Every row comes from one small tree of marks. Brackets hold a mark, then the marks that hang from it, in alphabetical order. Every link used is in the known rows. Which tree was each row made from?
In the rows, 128 means zero.
Known rows
(dukot (ferar zani)): 102, 151, 129, 142, 95, 109, 123, 146, 62, 125, 153, 119, 123, 144, 133, 143, 80, 133, 153, 139, 184, 116, 119, 98, 138, 153, 150, 160, 127
(ferar dukot (zani mibavat (seludu bafir))): 112, 124, 179, 123, 92, 111, 131, 128, 110, 133, 84, 150, 130, 171, 129, 150, 96, 144, 116, 158, 103, 98, 124, 118, 94, 127, 129, 147, 132
(mibavat (zani fabep fided golen (seludu bafir))): 104, 114, 169, 132, 146, 130, 126, 140, 153, 131, 91, 141, 117, 104, 134, 112, 172, 124, 130, 130, 106, 118, 146, 132, 134, 119, 96, 103, 143
(vizaz (fabep (zani golen mibavat (seludu bafir)))): 99, 126, 130, 82, 142, 125, 124, 86, 125, 150, 78, 139, 99, 97, 132, 116, 102, 142, 125, 128, 111, 103, 108, 78, 114, 91, 105, 124, 118
(vizaz (fabep (zani mibavat seludu))): 115, 130, 114, 92, 147, 132, 125, 84, 133, 149, 107, 144, 111, 105, 121, 124, 92, 137, 128, 135, 136, 109, 100, 71, 115, 94, 120, 137, 100
(dukot ferar (zani fided golen)): 95, 140, 90, 143, 127, 95, 116, 134, 112, 100, 134, 101, 119, 120, 129, 125, 131, 145, 113, 107, 145, 128, 148, 133, 149, 157, 134, 105, 151
(golen zani): 100, 122, 148, 139, 87, 131, 131, 129, 124, 98, 167, 127, 137, 131, 145, 116, 105, 142, 146, 136, 169, 122, 112, 130, 134, 136, 145, 166, 139
(dukot (zani (fabep vizaz) fided golen mibavat)): 131, 112, 83, 105, 141, 132, 124, 124, 158, 122, 108, 123, 150, 125, 113, 112, 160, 125, 122, 96, 107, 155, 144, 157, 118, 130, 114, 84, 113
(mibavat (zani golen seludu)): 109, 131, 172, 139, 155, 130, 118, 126, 145, 110, 123, 138, 111, 117, 138, 139, 127, 120, 143, 145, 113, 112, 137, 111, 143, 124, 113, 131, 173
(zani dukot): 152, 150, 97, 153, 139, 120, 140, 136, 133, 112, 190, 117, 121, 133, 137, 126, 116, 126, 138, 142, 141, 119, 127, 143, 135, 138, 156, 160, 161
(zani fided golen): 102, 155, 109, 127, 171, 123, 128, 117, 152, 110, 145, 116, 121, 147, 111, 89, 155, 126, 120, 123, 144, 128, 143, 161, 137, 121, 134, 97, 166
(golen (zani (dukot ferar) fided mibavat)): 145, 110, 155, 162, 100, 133, 110, 109, 120, 113, 150, 99, 135, 132, 129, 108, 123, 116, 105, 104, 107, 134, 141, 160, 136, 156, 138, 142, 142
(zani fabep): 131, 145, 89, 126, 139, 123, 147, 160, 126, 116, 159, 134, 127, 120, 122, 124, 123, 146, 161, 150, 165, 113, 112, 130, 135, 120, 149, 137, 101
(ferar (zani dukot fided seludu)): 138, 136, 148, 130, 119, 124, 119, 119, 154, 139, 134, 128, 141, 170, 111, 125, 128, 80, 114, 134, 135, 130, 123, 133, 114, 136, 133, 134, 158
(fided (zani dukot (fabep vizaz))): 153, 126, 86, 150, 141, 141, 153, 138, 100, 154, 178, 140, 135, 119, 141, 142, 144, 129, 136, 108, 147, 156, 116, 165, 123, 116, 144, 142, 118
(fided zani): 95, 136, 98, 157, 142, 126, 153, 127, 99, 125, 193, 149, 119, 123, 145, 139, 119, 142, 132, 126, 172, 121, 97, 151, 130, 113, 153, 161, 140
(golen (zani dukot fabep)): 156, 109, 140, 143, 90, 125, 133, 149, 137, 112, 154, 117, 145, 120, 137, 118, 119, 133, 150, 126, 132, 127, 120, 157, 132, 135, 143, 145, 129
(fided (zani dukot fabep golen mibavat seludu)): 170, 113, 133, 133, 173, 128, 132, 121, 134, 136, 115, 132, 109, 116, 117, 151, 138, 105, 108, 114, 38, 109, 113, 172, 132, 99, 123, 96, 140
(vizaz (fabep (zani dukot fided golen seludu))): 130, 136, 113, 97, 164, 122, 121, 83, 159, 156, 100, 126, 114, 114, 115, 102, 130, 126, 113, 117, 123, 129, 125, 108, 121, 95, 115, 101, 143
(ferar dukot (zani golen mibavat)): 130, 131, 163, 124, 119, 101, 124, 126, 117, 121, 95, 133, 146, 185, 110, 131, 94, 149, 139, 138, 99, 111, 139, 163, 96, 119, 139, 112, 160
(ferar (dukot (zani (fabep vizaz) (seludu bafir)))): 118, 128, 106, 125, 108, 111, 149, 154, 127, 123, 107, 147, 134, 131, 144, 151, 136, 181, 119, 152, 136, 131, 139, 115, 112, 130, 133, 130, 109
(golen (zani mibavat)): 113, 111, 158, 137, 92, 138, 123, 116, 125, 98, 152, 125, 138, 130, 138, 117, 98, 131, 136, 129, 130, 117, 111, 136, 128, 133, 138, 162, 129
(golen (zani (dukot ferar) fabep mibavat seludu)): 173, 103, 171, 137, 97, 132, 110, 133, 118, 117, 111, 107, 122, 115, 125, 146, 108, 113, 119, 128, 65, 112, 123, 125, 148, 142, 127, 132, 108
(bafir seludu): 111, 178, 131, 107, 148, 127, 140, 130, 141, 101, 161, 140, 116, 147, 139, 129, 110, 134, 123, 159, 158, 91, 104, 141, 126, 128, 101, 148, 134
(dukot ferar (zani fided golen seludu)): 98, 139, 110, 131, 136, 102, 109, 126, 125, 101, 110, 106, 107, 121, 122, 140, 134, 127, 93, 119, 118, 119, 144, 108, 157, 152, 123, 95, 146
(fabep (zani dukot golen)): 140, 130, 114, 116, 152, 126, 128, 132, 141, 148, 133, 111, 136, 111, 150, 112, 106, 127, 141, 118, 117, 120, 122, 131, 129, 125, 133, 131, 173
(dukot ferar zani): 97, 141, 81, 151, 100, 98, 127, 149, 88, 100, 164, 113, 119, 109, 147, 153, 94, 156, 136, 129, 169, 116, 124, 99, 150, 162, 148, 156, 126
(golen (zani fided)): 95, 122, 144, 145, 100, 135, 125, 117, 143, 106, 162, 122, 144, 138, 131, 95, 134, 132, 125, 123, 174, 137, 125, 151, 129, 135, 142, 146, 140
(dukot (ferar (zani golen seludu))): 104, 154, 153, 124, 114, 108, 113, 138, 75, 122, 113, 114, 108, 148, 126, 151, 90, 118, 138, 140, 138, 107, 124, 90, 149, 144, 131, 127, 143

Which tree is each row?
170, 98, 150, 140, 94, 132, 125, 137, 140, 112, 140, 115, 145, 120, 128, 121, 113, 123, 140, 120, 93, 121, 119, 164, 126, 134, 137, 142, 119 => (golen (zani dukot fabep mibavat))
119, 126, 83, 109, 132, 136, 131, 133, 164, 130, 122, 137, 142, 123, 120, 134, 162, 121, 111, 125, 150, 154, 130, 110, 126, 135, 123, 110, 97 => (dukot (zani (fabep vizaz) fided seludu))
98, 117, 91, 110, 109, 134, 138, 140, 146, 134, 110, 141, 133, 111, 138, 127, 169, 130, 109, 122, 149, 149, 131, 106, 122, 137, 112, 120, 96 => (dukot (zani (fabep vizaz) fided (seludu bafir)))
158, 119, 133, 146, 158, 142, 123, 135, 151, 144, 129, 122, 148, 124, 127, 104, 179, 115, 147, 102, 119, 169, 171, 172, 125, 132, 110, 102, 154 => (mibavat (zani dukot (fabep vizaz) fided golen))
132, 119, 96, 127, 121, 97, 118, 154, 99, 104, 105, 106, 121, 102, 124, 147, 105, 150, 138, 110, 91, 107, 133, 128, 147, 148, 127, 101, 111 => (dukot ferar (zani fabep golen mibavat))
158, 117, 139, 156, 161, 123, 122, 142, 163, 129, 131, 121, 140, 118, 122, 103, 168, 120, 146, 110, 107, 137, 160, 183, 130, 127, 117, 101, 167 => (mibavat (zani dukot fabep fided golen))
104, 132, 169, 142, 168, 136, 115, 115, 164, 117, 118, 134, 118, 125, 124, 118, 158, 111, 122, 131, 117, 123, 148, 130, 139, 124, 108, 111, 174 => (mibavat (zani fided golen seludu))
130, 136, 89, 113, 136, 118, 136, 102, 129, 153, 144, 133, 124, 105, 133, 113, 98, 149, 145, 126, 165, 125, 108, 103, 114, 102, 136, 151, 127 => (vizaz (fabep (zani dukot)))
90, 103, 182, 128, 91, 146, 118, 101, 140, 112, 113, 129, 121, 127, 137, 109, 135, 113, 92, 127, 106, 116, 120, 125, 126, 132, 115, 143, 126 => (golen (zani fided mibavat (seludu bafir)))
128, 124, 150, 132, 139, 154, 129, 142, 130, 138, 129, 151, 131, 110, 137, 147, 143, 123, 155, 144, 147, 143, 133, 92, 135, 127, 112, 145, 109 => (mibavat (zani (fabep vizaz) seludu))
136, 119, 113, 138, 129, 142, 155, 136, 95, 162, 141, 149, 111, 108, 155, 153, 152, 120, 112, 118, 118, 143, 111, 134, 127, 113, 124, 144, 113 => (fided (zani dukot (fabep vizaz) (seludu bafir)))
150, 106, 157, 148, 93, 135, 120, 115, 135, 103, 157, 113, 138, 129, 139, 118, 101, 120, 131, 122, 101, 123, 121, 155, 127, 141, 139, 162, 147 => (golen (zani dukot mibavat))
167, 122, 158, 130, 155, 144, 122, 139, 144, 138, 109, 129, 128, 115, 136, 142, 152, 109, 148, 127, 87, 147, 156, 124, 136, 129, 102, 115, 150 => (mibavat (zani dukot (fabep vizaz) golen seludu))
98, 139, 99, 143, 123, 109, 118, 132, 121, 107, 135, 114, 114, 118, 129, 147, 126, 130, 93, 129, 147, 121, 134, 94, 154, 160, 134, 127, 126 => (dukot ferar (zani fided seludu))
133, 103, 163, 110, 113, 168, 114, 109, 148, 129, 105, 129, 143, 136, 114, 112, 152, 105, 107, 117, 111, 154, 129, 125, 127, 126, 112, 116, 86 => (golen (zani (fabep vizaz) fided mibavat seludu))
150, 137, 122, 143, 133, 122, 131, 148, 114, 144, 112, 109, 98, 111, 129, 126, 163, 115, 92, 134, 101, 118, 143, 122, 151, 144, 124, 114, 110 => (zani (dukot ferar) fabep fided (seludu bafir))
152, 125, 138, 134, 102, 119, 124, 125, 123, 132, 148, 127, 148, 161, 123, 132, 88, 98, 147, 128, 118, 119, 116, 146, 104, 139, 142, 157, 149 => (ferar (zani dukot mibavat))
173, 142, 137, 145, 149, 130, 112, 118, 108, 117, 135, 103, 91, 127, 124, 162, 100, 100, 97, 141, 59, 101, 131, 101, 155, 147, 137, 142, 132 => (zani (dukot ferar) mibavat seludu)
194, 128, 116, 114, 171, 166, 120, 110, 162, 154, 111, 118, 129, 140, 99, 124, 176, 81, 88, 117, 68, 157, 148, 136, 123, 128, 117, 97, 94 => (zani dukot (fabep vizaz) fided mibavat seludu)
130, 103, 142, 122, 104, 160, 122, 117, 134, 129, 127, 126, 156, 134, 119, 98, 148, 123, 127, 104, 138, 161, 133, 151, 118, 131, 124, 124, 89 => (golen (zani (fabep vizaz) fided mibavat))
78, 130, 126, 145, 129, 130, 152, 125, 98, 132, 156, 157, 98, 112, 158, 152, 127, 133, 108, 137, 144, 107, 93, 120, 132, 110, 133, 161, 136 => (fided (zani (seludu bafir)))
130, 133, 98, 129, 135, 119, 141, 139, 155, 124, 114, 140, 147, 148, 118, 140, 154, 165, 105, 141, 140, 144, 149, 137, 113, 129, 138, 105, 112 => (ferar (dukot (zani (fabep vizaz) fided seludu)))
115, 146, 124, 121, 117, 121, 118, 144, 72, 146, 113, 113, 135, 150, 115, 121, 127, 123, 145, 111, 165, 150, 144, 123, 136, 144, 127, 106, 113 => (dukot (ferar (zani (fabep vizaz) fided golen)))
173, 140, 77, 134, 153, 148, 139, 137, 144, 152, 159, 116, 146, 139, 115, 102, 178, 114, 127, 112, 150, 176, 151, 163, 121, 135, 137, 115, 111 => (zani dukot (fabep vizaz) fided)
104, 140, 106, 95, 144, 126, 132, 94, 133, 149, 118, 145, 111, 104, 126, 124, 98, 145, 134, 141, 167, 115, 98, 67, 120, 95, 127, 142, 108 => (vizaz (fabep (zani seludu)))
113, 130, 98, 102, 140, 126, 131, 91, 123, 148, 127, 139, 124, 104, 123, 113, 90, 151, 143, 126, 158, 115, 102, 91, 108, 98, 130, 146, 101 => (vizaz (fabep (zani mibavat)))
125, 115, 155, 109, 95, 154, 128, 134, 125, 124, 121, 133, 138, 126, 135, 133, 130, 124, 138, 137, 146, 147, 115, 100, 135, 127, 124, 139, 94 => (golen (zani (fabep vizaz) seludu))
84, 125, 118, 114, 111, 106, 133, 135, 143, 100, 108, 132, 109, 109, 151, 141, 123, 137, 119, 138, 110, 103, 119, 102, 136, 133, 116, 125, 159 => (dukot (zani golen (seludu bafir)))
161, 126, 140, 153, 138, 131, 121, 152, 97, 141, 128, 113, 130, 108, 143, 135, 139, 132, 165, 110, 113, 155, 165, 137, 143, 146, 113, 122, 144 => (mibavat (zani (dukot ferar) (fabep vizaz) golen))
99, 139, 97, 99, 157, 120, 127, 88, 140, 152, 116, 132, 124, 113, 117, 87, 124, 149, 134, 114, 168, 130, 122, 113, 115, 93, 122, 109, 129 => (vizaz (fabep (zani fided golen)))
165, 123, 164, 149, 151, 118, 112, 152, 126, 125, 107, 115, 112, 102, 134, 152, 133, 119, 144, 132, 76, 115, 152, 124, 156, 137, 112, 110, 154 => (mibavat (zani (dukot ferar) fabep golen seludu))
118, 141, 162, 126, 110, 108, 133, 136, 126, 127, 110, 147, 140, 184, 117, 153, 98, 143, 127, 168, 145, 111, 125, 117, 105, 124, 146, 139, 144 => (ferar dukot (zani seludu))
136, 136, 147, 112, 121, 130, 132, 136, 135, 159, 86, 147, 160, 189, 100, 134, 149, 135, 118, 143, 152, 155, 145, 134, 95, 119, 131, 103, 105 => (ferar dukot (zani (fabep vizaz) fided seludu))
138, 149, 108, 98, 147, 156, 138, 143, 125, 139, 128, 141, 120, 128, 123, 147, 142, 120, 137, 153, 146, 143, 120, 82, 139, 119, 126, 127, 82 => (zani (fabep vizaz) seludu)
165, 113, 110, 144, 163, 121, 141, 130, 121, 133, 139, 128, 121, 115, 123, 134, 133, 123, 128, 101, 65, 117, 116, 199, 126, 105, 135, 105, 142 => (fided (zani dukot fabep golen mibavat))
127, 132, 144, 105, 108, 120, 129, 151, 128, 136, 114, 145, 137, 151, 112, 146, 106, 107, 154, 154, 150, 112, 99, 102, 119, 121, 131, 135, 109 => (ferar (zani fabep seludu))
131, 137, 126, 123, 112, 124, 139, 144, 121, 157, 109, 143, 171, 188, 106, 118, 145, 151, 139, 132, 177, 162, 149, 160, 87, 124, 141, 112, 108 => (ferar dukot (zani (fabep vizaz) fided))
133, 104, 144, 118, 91, 156, 127, 127, 116, 122, 132, 129, 151, 125, 133, 120, 121, 132, 148, 118, 132, 148, 120, 132, 122, 131, 127, 144, 88 => (golen (zani (fabep vizaz) mibavat))
